Each row was made from one path, in order. Every step used is in the known rows, and no mark comes twice. Write each row's path.
Known rows:
letos -> vuki -> binomos -> buduz -> geban: [ 0.08 -0.12  0.27  0.12  0.09 -0.06  0.16 -0.12  0.03  0.30  0.24 -0.18
  0.40  0.05  0.05 -0.02 -0.07  0.17  0.11  0.11]
deled -> zogu -> kagu -> letos -> vuki -> binomos: [ 0.23 -0.06  0.23  0.29  0.14 -0.12 -0.07  0.33 -0.05  0.23 -0.22 -0.32
  0.30 -0.20  0.06  0.21 -0.16  0.45  0.10  0.02]
deled -> zogu -> kagu -> geban: [-0.12  0.01  0.25  0.28  0.04  0.08  0.09  0.37 -0.09  0.22 -0.42 -0.12
 -0.07  0.04 -0.04  0.27  0.02  0.05  0.11 -0.18]
geban -> letos -> vuki -> binomos -> boto: [ 0.29 -0.06  0.17 -0.07  0.09  0.05 -0.01  0.11 -0.04  0.04  0.41 -0.18
  0.24 -0.03 -0.01  0.12 -0.06  0.25 -0.15  0.28]
deled -> zogu -> kagu -> geban -> letos -> vuki -> binomos -> buduz: [ 0.20 -0.09  0.41  0.25  0.18 -0.11  0.12  0.36 -0.03  0.40 -0.21 -0.26
  0.24 -0.02 -0.11  0.34 -0.11  0.26  0.12  0.10]
binomos -> buduz -> geban -> kagu: [ 0.09 -0.01  0.27  0.18 -0.14  0.04  0.23  0.14 -0.09  0.14 -0.10 -0.14
  0.10  0.17 -0.13  0.18  0.03  0.01  0.06  0.10]
geban -> letos -> vuki -> binomos: [ 0.22  0.03  0.11  0.00  0.19 -0.04 -0.06 -0.09 -0.02  0.09  0.20 -0.11
  0.25 -0.15 -0.05  0.14 -0.16  0.30 -0.01  0.23]
binomos -> vuki: [-0.06 -0.11 -0.12  0.08  0.08  0.00  0.02 -0.12 -0.05  0.04  0.16 -0.04
 -0.05 -0.07  0.04 -0.21 -0.02  0.01  0.12  0.08]
buduz -> geban -> letos: [ 0.01  0.08  0.22  0.14  0.03  0.26  0.16 -0.09 -0.21  0.00  0.16 -0.04
  0.04  0.11 -0.12  0.32  0.04  0.13  0.05  0.17]
merurot -> deled: [ 0.03  0.04  0.05  0.02  0.04 -0.11  0.05  0.09  0.00 -0.07 -0.14 -0.04
 -0.12 -0.06 -0.12  0.02 -0.02  0.11 -0.05 -0.09]
vuki -> binomos -> buduz -> geban -> letos: [ 0.16  0.06  0.34  0.01  0.06  0.07  0.24 -0.01 -0.09  0.19  0.22 -0.14
  0.30  0.26 -0.15  0.31  0.01  0.18  0.15  0.13]
letos -> geban: [ 0.02 -0.02  0.09  0.11  0.04 -0.13  0.09 -0.09  0.00  0.14 -0.11 -0.11
  0.03  0.11 -0.06  0.24 -0.01  0.09 -0.08  0.05]
merurot -> deled -> zogu: [-0.01  0.06  0.07  0.16  0.00 -0.07 -0.13  0.19 -0.01  0.02 -0.33 -0.08
 -0.06 -0.17 -0.11  0.04 -0.01  0.06  0.06 -0.25]
letos -> vuki -> binomos -> buduz -> geban -> kagu: [ 0.19 -0.04  0.33  0.19  0.01 -0.06  0.15  0.04 -0.01  0.27  0.04 -0.26
  0.37  0.02 -0.06  0.11 -0.12  0.23  0.07  0.16]
merurot -> deled -> zogu -> kagu: [ 0.05  0.03  0.16  0.23  0.01 -0.09 -0.06  0.38  0.02  0.01 -0.61 -0.20
 -0.11 -0.11 -0.13  0.15 -0.03  0.18  0.18 -0.27]
zogu -> deled: [-0.05 -0.06 -0.03 -0.03  0.11 -0.21  0.07  0.12  0.09 -0.04 -0.31 -0.07
  0.02 -0.11 -0.04 -0.01  0.05  0.07  0.17 -0.02]
zogu -> kagu -> geban -> letos: [ 0.04  0.04  0.29  0.13  0.12  0.10  0.29  0.28 -0.17  0.06 -0.18 -0.08
 -0.14  0.15 -0.17  0.44  0.00  0.19 -0.02  0.16]
geban -> buduz: [ 0.13 -0.04  0.02 -0.02 -0.04 -0.15  0.01  0.16 -0.03  0.00 -0.11  0.02
  0.11  0.03 -0.07  0.10 -0.05  0.02 -0.04  0.10]
vuki -> binomos -> buduz -> geban -> kagu -> letos: [ 0.26  0.06  0.42  0.16 -0.04 -0.04  0.32  0.29 -0.18  0.24  0.06 -0.26
  0.31  0.21 -0.14  0.37 -0.04  0.32 -0.01  0.15]
merurot -> deled -> zogu -> kagu -> letos -> vuki: [ 0.18 -0.12  0.23  0.41  0.11 -0.18  0.00  0.42 -0.09  0.06 -0.39 -0.27
 -0.01 -0.32 -0.07  0.18 -0.12  0.41 -0.05  0.03]

Write each row's path:
[ 0.21  0.05  0.35  0.30  0.08  0.05  0.17  0.10 -0.22  0.18  0.14 -0.26
  0.34 -0.08 -0.05  0.32 -0.15  0.49 -0.10  0.26] : buduz -> geban -> kagu -> letos -> vuki -> binomos
[ 0.00  0.11  0.21  0.21 -0.09  0.18  0.14  0.06 -0.16  0.03 -0.11 -0.11
  0.04  0.07 -0.11  0.25  0.00  0.10  0.04  0.06] : buduz -> geban -> kagu
[ 0.13  0.06  0.14  0.17 -0.04 -0.14  0.07  0.07 -0.04  0.12 -0.32 -0.18
  0.00  0.07 -0.17  0.37 -0.06  0.15 -0.13  0.11] : letos -> geban -> kagu
[ 0.11 -0.05  0.18  0.19  0.07 -0.17  0.21  0.07 -0.14  0.14  0.01 -0.15
  0.06  0.11 -0.07  0.38 -0.01  0.25 -0.23  0.19] : kagu -> letos -> geban
[ 0.25 -0.09  0.20  0.17  0.03 -0.32  0.21  0.21 -0.16  0.14 -0.09 -0.13
  0.17  0.13 -0.13  0.48 -0.07  0.27 -0.28  0.29] : kagu -> letos -> geban -> buduz
[ 0.13 -0.06  0.28  0.39  0.04 -0.15  0.10  0.35 -0.12  0.24 -0.44 -0.31
  0.05  0.06 -0.08  0.51 -0.02  0.33 -0.01  0.01] : deled -> zogu -> kagu -> letos -> geban
[ 0.23 -0.11  0.51  0.43  0.12 -0.18  0.22  0.41 -0.10  0.32 -0.24 -0.43
  0.32 -0.07 -0.08  0.28 -0.10  0.52  0.13 -0.02] : merurot -> deled -> zogu -> kagu -> letos -> vuki -> binomos -> buduz -> geban
[ 0.02 -0.06  0.20  0.18  0.19  0.06  0.17 -0.03 -0.16  0.11  0.21  0.02
 -0.03 -0.12 -0.09  0.23 -0.07  0.13 -0.21  0.33] : kagu -> geban -> letos -> vuki
[ 0.16 -0.08  0.05  0.10  0.12  0.00 -0.03 -0.09 -0.06 -0.02  0.16 -0.03
  0.06 -0.20 -0.05  0.10 -0.10  0.15 -0.10  0.32] : geban -> letos -> vuki
[ 0.32  0.03  0.19  0.15  0.09 -0.14  0.02  0.19 -0.11  0.12  0.05 -0.23
  0.27 -0.19 -0.05  0.21 -0.21  0.44 -0.18  0.27] : geban -> kagu -> letos -> vuki -> binomos
[ 0.11  0.06  0.27  0.14  0.18  0.15  0.09 -0.20 -0.13  0.13  0.29 -0.15
  0.32 -0.04 -0.05  0.27 -0.11  0.35  0.07  0.23] : buduz -> geban -> letos -> vuki -> binomos
[ 0.16 -0.05  0.32  0.00  0.16  0.12  0.19  0.19 -0.14  0.17  0.45 -0.13
  0.17  0.05 -0.05  0.25 -0.02  0.24 -0.25  0.28] : kagu -> geban -> letos -> vuki -> binomos -> boto
[ 0.18 -0.15  0.37  0.21  0.11 -0.09  0.28  0.02 -0.11  0.31  0.38 -0.21
  0.43  0.05  0.03  0.13 -0.07  0.33 -0.04  0.25] : kagu -> letos -> vuki -> binomos -> buduz -> geban
[ 0.22 -0.17  0.36  0.37 -0.03 -0.05  0.30  0.18 -0.19  0.18  0.13 -0.21
  0.20 -0.05 -0.07  0.21 -0.06  0.25 -0.17  0.40] : binomos -> buduz -> geban -> kagu -> letos -> vuki
[ 0.31 -0.10  0.17 -0.03  0.15 -0.19  0.04 -0.01  0.05  0.18  0.22 -0.14
  0.30 -0.06 -0.07  0.07 -0.14  0.21  0.00  0.27] : geban -> letos -> vuki -> binomos -> buduz
[ 0.16 -0.02  0.33  0.42  0.08 -0.25  0.14  0.44 -0.12  0.16 -0.59 -0.35
 -0.06 -0.01 -0.20  0.52 -0.04  0.43 -0.06 -0.08] : merurot -> deled -> zogu -> kagu -> letos -> geban
[ 0.21  0.06  0.14  0.14 -0.06 -0.04  0.10  0.30 -0.18 -0.01 -0.08 -0.11
 -0.01 -0.05 -0.12  0.28 -0.06  0.23 -0.19  0.20] : geban -> kagu -> letos
[ 0.16  0.09  0.33  0.08 -0.07 -0.01  0.20  0.14 -0.05  0.24 -0.07 -0.23
  0.30  0.22 -0.13  0.23 -0.03  0.16  0.14  0.01] : vuki -> binomos -> buduz -> geban -> kagu
[ 0.18 -0.09  0.32  0.04  0.21 -0.13  0.23  0.07 -0.05  0.31  0.26 -0.09
  0.24  0.03 -0.12  0.20 -0.11  0.19 -0.10  0.27] : kagu -> geban -> letos -> vuki -> binomos -> buduz
